In the rows, zero is written as 128.
Known rows, with every way that one mark hangs from another
kupe(bunat(muda)): [ 94 137 178 101 184 129 119 156 133 164 102 162  30 169 182 108 108 130
 104 177]
bunat(muda(kupe pemu(gupen))): [107 143 185 169 126 130 132 159 111 155 132 137 103 148 113 146  64 131
  97 145]
gupen(muda pemu): [112 134 176  87 157 102 147 130 162 108 130 117  97 112 190 155 137 106
 114 148]
kuza(pemu(gupen(muda(bunat(kupe))))): [110 106 165 148 101 125 174 162 122 131 151 101  84 149 180 115  76 100
 128 112]
bunat(kupe muda(gupen(pemu))): [121 154 184 131  97 151 131 143 112 139  96 114  92 100 149 133 116 127
  96 148]
kuza(pemu(gupen muda(bunat))): [137 117 171 151 138 126 149 165 131 120 110 152  64 135 193 114  87 112
 143 121]
bunat(muda(kupe)): [102 138 210 133 166 146 113 146 111 139 119 158  52 168 137 122  89 124
  78 157]
pemu(muda(gupen)): [ 91 148 177 116 137 133 109 158 111 112  94 111  71 127 150 149 152  84
 132 145]
muda(bunat gupen pemu): [122 109 165 156  83 124 123 123 145 153 120  86 115 137  99 179 137  96
 146 118]
gupen(pemu(muda(kupe))): [118 149 222 104 168 115 129 121 131  79  87 160 107 122 156 141 116 108
 101 190]
kuza(pemu): [115 122 155 108 145 126 123 126 146 135 129 136  91 128 210  96 128 120
 101 123]
kuza(pemu(muda(kupe))): [103 141 200 107 155 119 114 147 106  97 117 150  92 155 178 105 109 106
 103 169]
pemu(gupen): [105 132 165 151 150 123 137 138 151 135 117 140  76 122 164 132 106 109
 103 120]
pemu(muda(bunat kupe)): [103 128 222 136 159 133 118 136 126  93  95 151  55 175 122 145 110  96
 116 166]
gupen(muda(pemu)): [ 71 149 148 114 131 114 128 150 152 107 151  91 115 144 151 171 137 103
 138 141]
muda(gupen kupe(bunat)): [106 112 199 103 149 102 128 119  99 180 112 124 102 170 119 136 131  99
 106 169]
kuza(pemu(muda)): [105 150 167 100 153 123 116 157 127  97 112 147  78 132 214 101 134 111
 122 144]
kupe(bunat(muda(pemu(gupen)))): [ 98 146 156 139 150 117 137 176 131 179 116 151  80 145 157 134  87 140
 125 156]
kupe(bunat(muda(pemu))): [ 86 148 160 112 151 125 109 159 139 162 113 146  76 158 166 140 115 136
 125 177]
gupen(pemu): [125 139 181 112 160 119 132 109 170 115 100 150 100  95 186 136 138 115
  97 139]
kupe(bunat): [ 88 129 167  94 175 116 125 130 148 144 100 153  64 155 170 123 142 113
 109 166]

Rows
[139 114 209  93 152  87 143 111 116 181  95 134 131 140 137 137 129 109
 100 175]	muda(gupen(pemu) kupe(bunat))
[ 90 135 175 107 150 100 117 125 133 156 119 138 134 179 119 153 120 119
 116 188]	muda(kupe(bunat) pemu)
[134 108 212 153 144 120 149 156 104 121 116 162  83 160 158 113  66 107
 128 137]	kuza(pemu(gupen muda(bunat kupe)))
[ 92 139 186 139  97 156 118 146 112 100  86  97  61 143 119 158 133  85
 133 154]	pemu(muda(bunat(kupe) gupen))
[ 98 127 177 136 144  89 148 131 126 169 122 146 137 165 118 154  93 120
 113 168]	muda(kupe(bunat) pemu(gupen))
[103 119 206  65 179  79 158 123 132 137 121 143 116 163 166 143 117 107
 109 196]	gupen(muda(kupe(bunat)) pemu)
[ 88 139 201 119 185 100 147 158 102 128  93 171  76 171 142 130  95 100
 119 190]	pemu(gupen muda(kupe(bunat)))
[ 64 140 158 138  88 138 143 141 156  98 140  78 100 162 120 182 118  97
 150 148]	gupen(muda(bunat(kupe) pemu))
[ 97 122 177 119 121  93 125 127 103 177 120 105 146 172  90 168 138 107
 125 171]	muda(gupen kupe(bunat) pemu)
[112 129 185 160 148 131 143 160 140 105  95 151  47 137 149 139  95  97
 139 138]	pemu(gupen muda(bunat))
[112 144 216  79 188 100 139 129 123 112  81 179 100 146 170 135 125 118
 107 216]	gupen(pemu(muda(kupe(bunat))))
[110 118 154 115 138 102 162 159 127 141 151 118  90 131 210 113  95 107
 122 103]	kuza(pemu(gupen(muda)))
[ 88 151 175 142 106 169 117 155  98 141 104  99  57 134 132 128 120 109
  95 145]	bunat(kupe muda(gupen))
[111  98 211 154 143 109 169 148 119 135 148 116  74 176 121 151  69  90
 122 131]	pemu(gupen(muda(bunat kupe)))
[125 108 192 163  92 126 124 111 121 161 130  92 128 163  72 181 127  97
 130 139]	muda(bunat gupen kupe pemu)
[144 126 222 126 132 125 126 133  98 165 107 133 101 125 134 138 103 125
  86 155]	bunat(muda(gupen(pemu) kupe))
[129  91 163 140 130 103 169 161 134 146 155 118  79 148 191 119  84 106
 139 101]	kuza(pemu(gupen(muda(bunat))))
[ 76 167 158 175  96 156 137 168 128 132 116 117  92 122 133 140  84 132
 101 134]	bunat(kupe muda(pemu(gupen)))
[124 132 196 111 127 118 115 147  79 122 112 117 111 149 156 113 122  93
 117 146]	kuza(pemu(muda(gupen kupe)))
[ 79 149 203  88 190 111 125 143 116 109  86 171  67 183 149 133 122 103
 117 213]	pemu(muda(kupe(bunat)))
